Each row comes from the steps of one path. Every step used is in the known rows, and no mark comes twice. Write the path behind each row, first mark first.
Known rows
nefa/kadel/kimub: -6.55  1.58  2.50  1.12  2.90  0.25  0.80 -0.47 -1.73  0.33 -2.84 -1.32  1.29 -4.13 -4.53 -0.50  1.65 -2.39  1.86  0.51  0.26 -4.40  1.99 -0.92
nefa/gufeva/gados/kadel/kimub/ruzaza:  4.30  1.75  4.43  1.77  1.73 -0.65  0.33 -2.95 -0.61 -0.09 -2.40 -0.25  1.75 -4.79 -3.51 -1.22  2.09 -3.05  1.37  0.92 -1.44 -2.67  2.90 -1.39
guri/nefa/kadel: -3.37  1.00 -1.12  2.64  3.33 -0.43  1.18 -0.70 -0.70 -1.18 -2.17 -1.34  0.54 -0.61 -3.03 -0.63  2.57 -0.92  1.15  2.31 -3.65 -3.04  2.40 -2.23
guri/nefa/kadel/kimub: -6.48  1.10  1.87  1.64  3.35  0.33  1.30 -0.44 -1.90  0.08 -3.27 -1.39  0.90 -4.15 -4.43 -0.36  1.92 -1.96  1.66  0.99 -0.98 -4.97  1.90 -1.34
gados/guri/nefa/gufeva/kimub:  3.96  2.54  1.29  1.65  3.53  0.24  1.85  0.31 -1.95 -0.04 -2.50 -0.77  1.12 -3.35 -2.52 -0.39  4.41 -2.74  1.15  1.37 -5.73  0.72  3.34 -2.01
guri/kimub: -5.02  3.24  1.17  1.27  3.12 -1.56  0.76 -0.13 -1.75 -1.33 -3.00 -1.65  0.27 -1.97 -3.66 -1.50  2.05 -1.01  1.46  0.58 -1.21 -3.18  2.17 -0.43
kadel/kimub: -5.39  2.54  3.25  0.93  2.40  0.33  0.36 -0.88 -1.58  0.43 -2.72 -1.08  1.64 -5.47 -3.43 -1.16  1.28 -2.85  1.88  0.20  1.51 -4.10  1.90 -0.51
guri/gados/kadel/kimub/ruzaza:  2.56  1.90  3.96  1.95  1.86 -0.72  0.59 -3.09 -0.77  0.44 -2.69 -0.48  1.80 -4.68 -2.33 -1.57  1.08 -1.73  1.31  1.12  0.96 -3.89  3.02 -0.93
nefa/gufeva: -1.20  2.94  0.94  1.47  1.90  0.12 -0.19 -1.67 -1.02 -1.54 -1.42 -1.07  1.62 -2.32 -4.62 -0.83  3.28 -3.00  0.91  0.98 -4.34 -0.36  1.77 -2.15
guri/nefa/gufeva/kimub/ruzaza:  6.86  2.99  3.33  2.03  2.92 -0.27 -0.81 -1.96 -0.44 -0.54 -1.96 -0.42  1.09 -2.02 -0.47 -1.66  3.81 -0.95  0.90  1.73 -3.38  0.07  3.52 -1.61
gufeva/gados:  1.22  2.77  1.25  1.86  2.19 -1.08  1.88 -1.47  0.32 -0.06 -1.89 -0.41  0.96 -2.78 -2.83 -1.24  2.84 -4.23  1.72  1.48 -2.39 -1.11  2.52 -2.14
gados/guri/nefa/kadel: -1.84  0.29 -1.74  2.77  2.93 -0.55  1.77 -0.31 -1.03 -1.04 -2.42 -1.05  1.26 -1.52 -3.76 -0.55  2.32 -1.66  1.02  2.37 -4.17 -2.92  2.85 -2.20
ruzaza/kimub/gufeva/gados:  5.28  4.33  2.36  2.19  2.21 -1.11 -0.67 -2.04  0.06  1.76 -0.29  0.23  1.95 -3.81 -1.76 -1.43  2.02 -4.22  1.61  1.16 -0.20 -1.11  2.49 -1.46
kaza/kimub/guri: -1.14  5.52 -0.58  2.05  1.29 -0.27 -1.92 -2.11 -0.18 -1.47  0.65 -1.20  3.40 -2.65  0.38 -2.46  2.30 -3.58  1.44  0.76  0.81 -3.24  2.63 -0.88
gufeva/gados/kadel/kimub/guri: -3.53  3.27  2.61  1.69  1.87 -0.52  0.07 -1.53 -1.51 -0.29 -1.17 -0.82  3.90 -7.34 -2.88 -1.34  2.13 -4.56  1.48 -0.12 -0.29 -5.02  1.66 -1.14
kimub/ruzaza:  3.56  3.01  2.73  2.08  1.63 -0.77 -1.93 -2.92  0.60 -0.92 -1.30 -0.35  1.80 -1.84 -0.21 -2.59  1.74 -0.94  1.09  1.61  0.35 -1.66  3.09 -0.94
ruzaza/kimub/kadel: -2.34  4.51  2.45  2.32  2.18 -1.23 -4.01 -2.73 -0.14  0.29 -0.25 -0.23  4.29 -3.43 -1.66 -2.78  0.55 -0.49  0.57  0.42 -0.14 -2.46  2.47 -0.75
kaza/kimub/gufeva/gados:  6.11  4.64  0.87  2.10  1.88 -1.14  0.47 -1.52  0.15  1.26 -0.21 -0.38  2.11 -2.07 -1.43 -1.17  2.66 -5.27  1.88  1.49 -0.37 -1.11  3.30 -1.63
guri/gados/kadel:  1.05  1.60 -0.04  2.37  1.79 -1.35  4.28 -2.36 -1.21  0.55 -2.28 -0.82  1.60 -3.89 -3.23 -0.59  0.86 -2.92  1.33  1.57 -1.17 -3.21  3.02 -1.87
nefa/kadel: -3.56  1.71 -0.19  1.91  2.70 -0.53  0.51 -0.77 -0.46 -0.89 -1.54 -1.21  1.22 -0.45 -3.14 -0.85  2.20 -1.55  1.42  1.62 -1.85 -2.36  2.54 -1.66
gados/kadel/kimub/ruzaza:  3.03  1.92  4.26  1.74  1.66 -0.59 -0.31 -2.79 -0.54 -0.01 -2.20 -0.33  2.01 -4.69 -2.04 -1.74  1.11 -2.14  1.48  0.90  0.81 -3.46  3.10 -0.65

Write each row's path
-0.19  4.40  3.44  1.39  2.30 -0.16 -2.08 -0.63 -1.77  2.03 -0.64 -0.76  3.85 -5.24 -1.82 -1.14  1.16 -3.38  1.56  0.24  3.16 -3.69  2.19 -0.12 -> kadel/kimub/gufeva
-0.84  1.31  3.25  1.20  2.08 -0.31  3.11 -1.32 -1.90  0.61 -3.00 -0.70  1.54 -6.67 -5.94  0.02  1.90 -5.10  1.98  0.26 -2.06 -3.56  2.24 -1.56 -> nefa/gufeva/gados/kadel/kimub
-0.94  3.72  2.93  1.52  2.66 -0.22 -1.74 -0.38 -1.85  1.94 -0.72 -0.93  3.65 -4.28 -2.59 -0.69  1.44 -3.05  1.55  0.44  2.29 -3.93  2.23 -0.42 -> nefa/kadel/kimub/gufeva
 4.12  1.81  4.39  1.82  1.76 -0.82  0.34 -2.84 -0.35  0.18 -2.40 -0.18  1.75 -4.86 -2.49 -1.54  1.54 -2.79  1.56  1.00  0.00 -3.20  3.12 -1.02 -> gufeva/gados/kadel/kimub/ruzaza
-2.59  4.22  0.88  2.17  3.10 -0.47  1.63 -1.75 -1.77  0.58 -2.07 -1.32  2.35 -3.83 -1.81 -1.14  3.34 -1.71  0.62  1.14 -1.52 -2.76  2.01 -2.15 -> nefa/gufeva/kimub/guri/gados
-1.92  3.45  0.05  3.05  2.73 -0.14 -1.50 -2.31 -0.63 -1.15 -0.92 -0.67  1.80 -4.52 -0.41 -2.21  1.97 -1.19  0.76  1.57 -1.79 -3.86  1.57 -1.56 -> ruzaza/kimub/guri/nefa
 4.74  1.74  0.76  2.60  1.76 -1.20  2.74 -2.64 -0.81 -0.47 -1.28 -0.11  1.61 -5.24 -4.51 -0.41  2.51 -4.92  1.29  1.24 -5.49 -1.89  2.47 -2.64 -> ruzaza/kimub/guri/nefa/gufeva/gados/kadel
 1.41  3.13  2.96  1.83  2.45 -1.58 -1.30 -2.06 -0.43 -1.41 -2.42 -0.88  0.87 -1.51 -1.72 -2.40  2.03 -0.12  1.08  1.21 -0.44 -2.60  2.92 -0.49 -> guri/kimub/ruzaza
 2.07  1.26 -1.99  2.98  2.78 -0.75  1.79 -0.45 -0.85 -0.23 -1.69 -0.90  1.50 -1.02 -3.37 -0.35  2.66 -2.99  1.29  2.54 -3.85 -2.62  3.42 -2.30 -> kaza/kimub/gufeva/gados/guri/nefa/kadel
-4.85  2.79  0.78  2.56  2.95  0.09 -0.34 -1.24 -1.41 -1.07 -2.02 -1.24  2.35 -5.44 -1.64 -1.58  2.48 -2.06  0.93  1.19 -1.76 -5.15  1.41 -1.58 -> kadel/kimub/guri/nefa
-6.41  4.10  2.60  1.45  2.06  0.06 -1.85 -1.33 -1.45 -0.63 -1.02 -1.14  3.96 -6.47 -1.86 -1.93  2.07 -3.23  1.29 -0.20  1.18 -5.05  1.26 -0.65 -> kadel/kimub/guri
 0.15  4.87  2.02  1.63  2.82 -1.47 -1.77 -0.10 -1.87  0.79 -0.83 -1.16  2.92 -2.75 -1.98 -1.37  1.71 -2.05  1.26  0.50  1.29 -3.06  2.37 -0.07 -> guri/kimub/gufeva
 6.37  4.05  1.21  2.17  1.16 -0.57 -1.60 -3.37  0.94 -0.99 -0.56 -0.56  1.24 -0.17  0.78 -2.69  1.72 -1.78  1.53  1.90  1.06 -1.36  4.10 -0.76 -> kaza/kimub/ruzaza
-4.69  3.32  1.43  1.99  2.59 -2.35 -1.48 -0.23 -1.73 -0.72 -2.26 -1.15  4.81 -3.18 -4.39 -2.02  1.56 -1.13  0.40  0.27 -2.43 -3.47  2.89 -0.69 -> gados/guri/kimub/kadel
 1.87  2.93  1.03  2.48  2.52 -0.55  0.91 -2.33 -0.38 -0.80 -1.65 -0.35  0.90 -3.84 -4.31 -0.86  4.00 -4.14  0.98  1.49 -6.09 -0.98  1.61 -3.05 -> ruzaza/kimub/guri/nefa/gufeva/gados
 0.65  0.75 -1.21  2.93  3.01 -0.87  1.65 -0.21 -1.01 -0.18 -2.04 -0.80  1.79 -1.82 -3.85 -0.30  2.67 -2.61  1.06  2.38 -4.19 -2.74  2.90 -2.39 -> kimub/gufeva/gados/guri/nefa/kadel
 3.62  1.54  0.87  2.02  1.72 -1.03  1.65 -0.03 -1.32  1.26 -1.95 -0.02  3.55 -5.25 -4.68 -0.63  1.95 -5.54  1.46  1.24 -1.66 -2.08  3.32 -1.51 -> nefa/kadel/kimub/gufeva/gados/guri
 6.43  3.41  3.77  1.75  2.65 -0.57 -1.12 -1.81  0.07  0.04 -1.61 -0.26  1.42 -2.02  0.93 -2.23  2.83 -0.86  1.32  1.47 -0.40 -0.32  3.90 -0.80 -> gufeva/kimub/ruzaza
